In the rows, 128 means zero.
Known rows, with every way that one mark hangs from another
Z631{Z221 Z807{Z420} Z825}: [136 124 105 137 145 114 139 135 125 216 139 130 173 131 115 143 126 142
 180 141 133  79  98 138 152 135  91  78 124 160 112 140 185 154 135 113
 175 107 150]
Z221{Z884{Z281 Z431 Z770}}: [168 140 151 137 173 163  95 149 133 126 144 106 184 141 112 109 121 137
 115 150  91  73 103 129 128 103 160 134  81 167 132 104  89 125 128 153
 147 143  63]
Z674{Z40{Z884} Z281 Z431}: [178 154 144 101 141 162 120 112 125 136 134  94 208 180 159  85  84 108
  38 151 132  70 125 153 120 109 126 106  92 165 108  79 150  29 131 128
 191 119 161]
Z431{Z631{Z40 Z221 Z825{Z420}}}: [161 117 120 162 145 162 140 125 114 162 180 119 193  89 129 129 137 122
 171 150 125 125 117 139 147 140 108 110 114 128  92 151 203  77 122 104
 117  77 153]
Z825{Z420{Z281 Z431}}: [143 107 153 115 142 159 162 141 127 142 145 140 128 154 113  99 120 129
 103 136 162 108 136 130 132 121 127 119 102 118 104  92 154 122 126 149
 132 128 130]
Z281{Z420}: [153 127 126 131 172 183 138 132 134 205 147 133 116 124 127 113 132 117
 161 142 112  97 131 139 121 121 120 126 141 141 121 121 171 120 124 125
 176 109 186]
Z281{Z420 Z631}: [147 116 131 132 171 186 142 137 128 188 156 156 110 111 119  99 139 109
 173 135  99 132 130 146  99 122 107 123 159 143 111 105 121 107 121 122
 180 101 180]
Z420{Z431}: [155 131 141 128 150 146 146 127 137 138 111 150 118 153 127 104 122 113
  96 140 136  93 116 137 128 114 132 151 129 142 108  98 202 126 130 137
 174 120 161]
Z431{Z631{Z40 Z221 Z807{Z420}}}: [153 115 141 145 165 134 167 122 119 120 151 149 177 112 117 119 133 152
 155 142 131 104 109 142 149 120 107 125 133 165 114 142 218 116 120 121
 100  81 138]
Z221{Z884{Z281 Z431{Z631}}}: [174 129 157 136 166 145 122 136 128  96 132 105 178 113 110  95 125 125
  99 145  92  99 110 142 119  99 145 146  91 141 143 123 152 118 115 149
 134 117  76]
Z770{Z420{Z431}}: [148 111 140 118 138 139 139 137 133 165 118 153 128 135 137 105 123 108
 120 130 146  70 140 135 138  96 115 144 133 145 124  80 159 113 125 144
 150 106 169]
Z884{Z281{Z631{Z825}}}: [150 139 121 135 180 177 105 141 120 165 142 149 156 106 127 104 135  97
 154 136  89 136 107 142 109 127 113 133 126 120 109 115 117 101 128 114
 203 138 160]
Z674{Z40{Z884{Z770}} Z431{Z631}}: [192 149 160 135 164 159 142 110 126 113 163 103 228 156 137  88 110 128
  64 160 103  98 122 152 122  81 135 148 108 166 106  92 131  61 128 141
 190 106 111]
Z281{Z420 Z631{Z807}}: [130 117 145 137 161 163 148 133 124 226 137 161 123 113 113 100 139 130
 196 127 118  96 120 147 100 144 108 114 166 158 113  99 112 123 119 126
 180 114 172]
Z884{Z281 Z431 Z770 Z807}: [147 142 152 111 174 161  97 153 131 166 118 106 168 122 122 103  97 125
 110 136  82  87 103 122 127 101 157 156  74 179 132 104  64 143 137 152
 111 157  44]
Z825{Z420{Z770}}: [150 122 120 147 161 158 164 146 141 177 153 104 135 113 120 104  96 140
 127 138 142 107 132 144 137 138 136 141 123 123 108 100 144 136 131 118
 156 119 154]
Z884{Z281 Z807{Z420{Z431}}}: [141 115 143  94 166 133  94 150 125 131 121 130 125 161 114 104 141 119
  94 122 102  93 119 120 126  97 134 165 117 167 127 112 135 168 132 151
 136 143  86]
Z281{Z631{Z40{Z884} Z807 Z825}}: [152 140 136 178 135 117  90 126 113 188 165 151 201 124 111 118 101 107
 187 150 133  45  87 141 107 170 122 112 143 162  90 105 152  74 121 115
 231 146 179]
Z825{Z420{Z431 Z770}}: [150 106 142 140 133 136 163 146 138 142 140 117 126 133 112 103 112 134
  94 134 157 106 131 138 135 128 136 156 131 126 100  84 135 143 132 143
 156 120 125]
Z674{Z40}: [169 151 106 122 187 189 138 118 137 169 131 118 151 130 151  99  95 129
 108 150 121  97 126 147 118 125 126 143 110 143 107 117 230  66 133 106
 163 112 195]
Z431{Z631{Z825}}: [165 141 122 153 173 141 151 125 127 171 143 128 156 117 134 113 124 113
 148 150  98 123 114 148 127 128 119 143 111 105 111 131 209 124 124 115
 196 108 174]
Z674{Z40 Z221 Z281}: [159 150 127 112 163 206 142 112 128 126 126  96 174 153 180  85 109 121
  59 146 121 151 135 144 123 119 115 105  93 148 116 100 169  68 129 110
 136 113 176]
Z40{Z884{Z281 Z431 Z770{Z420}}}: [161 124 162 128 154 153  73 154 121 168 155 102 199 113 121 106  91 112
 130 143 105  63 122 127 146  74 131 119 104 176 160  81  23  96 127 161
 133 143  75]
Z825{Z420{Z431}}: [147 113 139 127 146 152 141 136 131 174 132 128 118 146 120 102 143 117
 116 134 140  88 133 133 134 123 130 131 127 140 109  90 186 116 129 134
 137 110 143]
Z770{Z420{Z281 Z431}}: [141 105 158 107 134 149 156 143 127 137 129 170 137 143 131 101 106 119
 110 134 168  87 140 132 135  95 110 136 105 122 119  84 133 122 123 158
 146 126 154]
Z807{Z674{Z281 Z431}}: [173 150 156  92 156 142 156 120 139 103 118 140 152 154 164  98  99 107
  89 144 106 113 139 143 127 118 145 129  80 142  92  71 137  78 129 129
 145 110 154]
Z40{Z884{Z281 Z807{Z420}}}: [147 130 125 113 180 138  56 149 119 154 160 100 164 157 106 110 101 123
 113 137 102  87 109 125 135 102 131 145 122 175 139 121 129 153 130 135
 176 152  97]
Z807{Z674{Z431}}: [175 147 144 109 164 133 164 117 145 121 132 142 149 131 148 106 103 107
 110 147 115 101 134 143 128 118 144 140 107 156  95  84 178  93 130 130
 157 102 166]
Z431{Z631{Z221}}: [156 134 125 132 164 168 168 120 128 117 131 144 160 112 127 109 107 138
 114 146 121 167 108 152 148 102 104 143 121 135 118 138 212 122 127 114
 140  84 144]
Z884{Z431{Z631{Z221}} Z807}: [142 122 136 111 132 131 155 128 131 141 112 117 162 105 119 108  73 130
 101 141 112 134  98 141 135 109 113 136  94 172 119 130 156 147 132 134
  89  97  70]
Z420{Z281 Z431 Z770}: [150 117 162 125 133 142 181 142 138  77 125 155 135 152 110 100  73 141
  67 144 172 131 115 139 127 116 135 167 102 105  96  93 125 157 132 160
 184 147 128]
Z420{Z281{Z631{Z40}} Z431}: [153 110 169 130 146 167 156 131 120  68 147 195 138 138 117  90 112 107
 108 142 151 132 121 136  99 127 128 150 116 130  77  89 149  78 120 144
 154 130 158]
Z770{Z420{Z281}}: [142 119 137 114 163 175 153 144 129 172 145 155 151 123 139 103  92 128
 137 138 156  99 144 136 137 105 109 123 101 113 125  99 143 113 122 134
 148 125 183]
Z221{Z884}: [164 144 113 146 168 155 117 129 139 160 146 129 154 162 121 114 121 134
 120 153 130  72 112 142 124 131 139 136 109 140 113 114 220 129 124 119
 204 118 171]
Z674{Z221}: [148 138 125 140 158 175 152 121 137 149 137 119 147 136 149 100 126 109
  94 147 130 137 118 138 135 118 117 115 134 154 129 111 194 135 125 117
 163 109 184]

Rows
[141 107 143 128 145 159 104 151 111 163 149 135 147 116 113 101 169  98
 141 124 105 124 124 133 114 127 114 121 131 123 104  90  90 100 127 130
 167 129 116]  Z884{Z281{Z631{Z825{Z420{Z431}}}}}
[157 100 152 148 128 155 118 133 118 163 167 168 135 113 119 117 159  79
 183 141 113  91 124 132  90 142 114 128 155 146  77 108 122  80 119 140
 194 108 178]  Z281{Z420{Z431} Z631{Z40 Z825}}
[134 109 128 128 118  96 138 136 122 173 122 147 165 150 110 142 140 137
 146 136 145  72  98 133 149 124  93  90 132 168 108 123 170 162 135 138
 170 110 123]  Z631{Z221 Z807{Z420{Z431}} Z825}
[155 109 152 137 151 143 163 129 124 146 139 125 128 133 118  92 153 124
 106 133 126 125 136 140 130 108 126 151 125 120 114 101 189 117 121 137
 121  91 125]  Z825{Z420{Z431{Z631}}}
[152 104 154 134 131 153 157 141 140 142 134 136 113 131 109 110 115 126
 115 137 140 106 128 139 121 116 127 155 153 137 103 102 104 154 128 157
 192 120 141]  Z281{Z420{Z431 Z770}}
[150 150 133 124 175 151 119 126 135 134 146 118 160 151 144 116 101 138
 122 153  94 156 116 121 136 122 151 153  96 187  97  94  87 172 132 128
 136 131  98]  Z884{Z770 Z807{Z674{Z221}}}
[165  99 143 150 145  90 168 145 130  96 147 122 141 130 109 115 130 121
 109 143 109 129 122 143 127 109 118 170 125 105 101 116 145 180 129 152
 195 109 116]  Z807{Z420{Z431{Z631{Z825}} Z770}}
[150 130 142 100 157 146 123 140 136 141 132 116 127 137 134 117  61 147
 141 138 101 133 137 134 116 141 149 162  95 140  81  95  32 156 130 137
 149 134 107]  Z884{Z807{Z674{Z281{Z420{Z770}}}}}
[169 136 145 101 179 169 126 128 130 150 137 132 113 133 143 113 103 123
 168 145  89 133 150 136 120 127 135 118 104 132  98 100 107  96 123 126
 137 107 164]  Z807{Z674{Z281{Z420}}}
[151 157 139 130 179 167  52 143 119 169 149 111 196 163 109 109  88 136
 113 146  97  89  94 124 137 104 152 163 103 179 127 113  69 148 135 136
 191 174  75]  Z40{Z884{Z281 Z770 Z807}}
[137 123 142 121 176 128 170 141 128 168 137 149 138 155 113 107 108 154
 145 137 149  85 123 136 133 127 119 111 109 134 125 113 175 157 125 137
 150 139 150]  Z631{Z807{Z420{Z281}}}
[143 130 115 147 166 108 140 138 129 225 139 126 150 140 123 128 134 129
 184 140 115  49 111 137 134 146 112 102 123 144 116 123 192 150 128 121
 193 125 170]  Z631{Z807{Z420} Z825}
[154 102 141 155 131 146 118 138 116 165 171 147 144 118 123 109 156  86
 164 138 127  92 125 131 104 153 122 119 133 139  73  91 148  70 122 124
 159 110 162]  Z281{Z631{Z40 Z825{Z420{Z431}}}}
[161 154 125  92 185 185  91 119 129 106 135  94 184 120 163 102  90 134
  89 144 102 160 129 128 120 118 139 150  96 180 108 114 119  98 130 117
 107 132 109]  Z884{Z281 Z807{Z674{Z40 Z221}}}
[154 129 130 131 141 110 133 131 130 190 125 100 164 110 127 111  85 104
 136 144  92  85 103 137 114 133 128 139  81 138 114 125 155 149 128 136
 144 124  94]  Z884{Z431{Z631{Z825}} Z807}
[132  98 158 115 111 151 187 143 128  37 131 183 151 127  96 103  74 145
  73 139 179 200 108 148 126 111  99 144 121 127  79  91  67 149 135 148
 172 123  99]  Z420{Z281{Z631{Z221}} Z431 Z770}
[141 122 101 147 136  99 111 137 124 195 151 127 199 157 103 150 140 158
 174 148 142  49  90 140 146 146 102  74 114 164 105 141 186 169 128 119
 203 108 130]  Z631{Z221{Z884} Z807{Z420} Z825}
[133  92 162 107 133 147 157 145 120 114 135 192 129 127 123  87 119 110
 120 128 158 131 144 139 112  96  99 135 123 124 106  65  86 110 119 153
 152 116 151]  Z770{Z420{Z281{Z631} Z431}}
[164 127 134 105 180 140 136 128 130  87 149 116 129 157 159 104 124 117
 112 148  93 178 147 130 137 113 122 105  96 151 114  93 134 136 124 125
 113 102 145]  Z807{Z420 Z674{Z221 Z281}}
[167 142 168 111 153 163 183 115 129 109 115 130 168 158 157  77 132 109
  62 136 106 122 132 155 123 100 127 132  93 119 117  89 161  93 123 135
 151  94 147]  Z674{Z281 Z431{Z631}}
[144 100 158 128 132 149 182 150 134 110 149 132 134 140 105 100  93 147
  84 137 179 125 136 135 134 125 134 145 105 105  94  86 103 148 131 155
 148 140 111]  Z825{Z420{Z281 Z431 Z770}}
[144 119 155 102 182 145  92 156 123 133 133 131 141 172 111 109 153 136
 102 128  83 101 117 114 133  83 146 172 106 177 124 104  74 182 137 160
 138 149  52]  Z884{Z281 Z770 Z807{Z420{Z431}}}
[127 126 109 145 127 143 140 134 122 252 138 118 182 116 118 137 123 148
 185 136 152  68 101 140 156 158  98  68 119 150 107 129 167 124 132 105
 153 110 147]  Z631{Z221 Z807 Z825{Z420}}
[150 121 159  87 162 153  87 137 126 133 121 141 123 126 116 119 123 125
 141 128  96 110 133 119 116 113 147 170 120 167 104 107  69 140 127 156
 134 137  82]  Z884{Z281{Z420{Z431}} Z807{Z674}}
[149 121 165 160 122 108 165 119 131 131 128  99 195 135 122  96 126 142
  98 146 139  88  98 144 124 128 125 100 114 174 142 104 163 158 111 149
 138 106  88]  Z674{Z221{Z884{Z431{Z631{Z807}}}}}
[160  99 169 142 138 142 180 135 134 108 137 133 127 116 106 103 124 134
 107 137 126 140 132 146 119 102 123 174 152 119 108 107 108 159 121 161
 175 101 117]  Z281{Z420{Z431{Z631} Z770}}
[186 138 155 164 125 120 123 114 121 125 183 118 226 136 135 110 119  81
 107 161 123  56 108 144 123 126 130 132 118 146  99 116 194  58 118 136
 219 111 166]  Z674{Z431{Z631{Z40{Z884} Z825}}}
[143 138 147 142 154 154 131 126 117 112 125 133 214 130 104 115 132 178
 117 137 133 113  89 149 145 112 117 126 114 153 131 145 163 140 119 128
 153 111  88]  Z431{Z631{Z221{Z884{Z281}} Z807}}
[159 130 148 119 136 155 194 115 133 109 129 144 186 124 137 100 123 118
  73 142 132 143 114 155 145  91 104 125 118 145 115 119 195 109 128 128
 143  70 136]  Z674{Z431{Z631{Z221}}}
[154  99 128 129 139 112 148 132 119 106 143 141 153 136 112 130 153 120
 122 144 115 147 111 139 145  98  90 125 125 136 106 137 185 150 130 137
 158  79 113]  Z807{Z420{Z431{Z631{Z221 Z825}}}}
[120 110 154 122 148 147 163 143 119 185 134 183 154 116 126  92  99 139
 171 124 158  99 133 145 117 125  98 111 123 126 118  75  89 115 117 133
 154 130 165]  Z770{Z420{Z281{Z631{Z807}}}}
[143 122 120 137 172 181 104 152 114 200 167 126 153  96 123 103 153 106
 172 130  93 134 124 138 115 137 112 111 128 116 109 107  99  89 126 107
 166 126 144]  Z884{Z281{Z631{Z825{Z420}}}}
[162 113 133 154 130 144 116 134 123 181 165 128 155 130 128 124 148  96
 153 144 140  51 125 125 128 151 135 120 115 134  82 109 197  77 126 129
 150 116 169]  Z631{Z40 Z825{Z420{Z431}}}
[134 101 130 132 137 179 165 145 133 140 158 151 138  92 105 114  99 138
 151 139 130 179 118 153 119 120  91 124 165 147  98 114  64 136 129 124
 180  94 144]  Z281{Z420{Z770} Z631{Z221}}
[153 104 158 127 143 133 157 129 126 133 120 151 138 121 135  94 136 113
 114 130 130 105 146 142 134  84 110 161 133 127 128  89 164 120 117 148
 136  88 150]  Z770{Z420{Z431{Z631}}}
[173 126 172  98 137 150 171 133 143 104 137 121 147 134 149 106  92 124
 107 140 111 122 150 145 119 123 142 130 105 136  86  73  37 109 127 150
 161 107 133]  Z807{Z674{Z281{Z420{Z770}} Z431}}
[151  95 174 136 135 140 200 144 125  75 152 127 146 129 101  90 106 152
  77 136 163 163 137 143 132 111 128 163 106  89  97  94 109 153 122 160
 132 121  89]  Z825{Z420{Z281 Z431{Z631} Z770}}
[146 108 137 140 161 173 162 146 136 158 161 144 116 101 111 100 112 122
 158 136 114 152 133 150 100 128 113 147 161 133  99  96  73 136 125 130
 199 112 160]  Z281{Z420{Z770} Z631}
[163 116 187 130 177 191 131 139 117 118 142 139 148 126 110 100 179 133
 124 135  76 144 128 131 123  70 134 169 135 137 129 115  57 135 121 168
 143 115  73]  Z884{Z281{Z420{Z431{Z631}}} Z770}
[163 116 161 147 144 128 184 131 137  73 118 138 137 126 115  95 101 135
  72 140 133 144 119 149 127 104 135 196 131 113 105  99 155 155 128 150
 173 111 121]  Z420{Z431{Z631} Z770}
[160 127 137 132 176 191  93 141 126 170 161 122 158 132 110 115 157 134
 150 142 108  77 122 134 117 114 133 125 130 144 131 133 129 123 116 138
 193 126 136]  Z221{Z884{Z281{Z420}}}
[175 149 115 116 182 172 140 106 137 107 144 108 165 119 168 103  91 125
 104 158 113 162 139 140 122 125 128 132 108 169  99 102 186  75 128 108
 126 100 172]  Z807{Z674{Z40 Z221}}
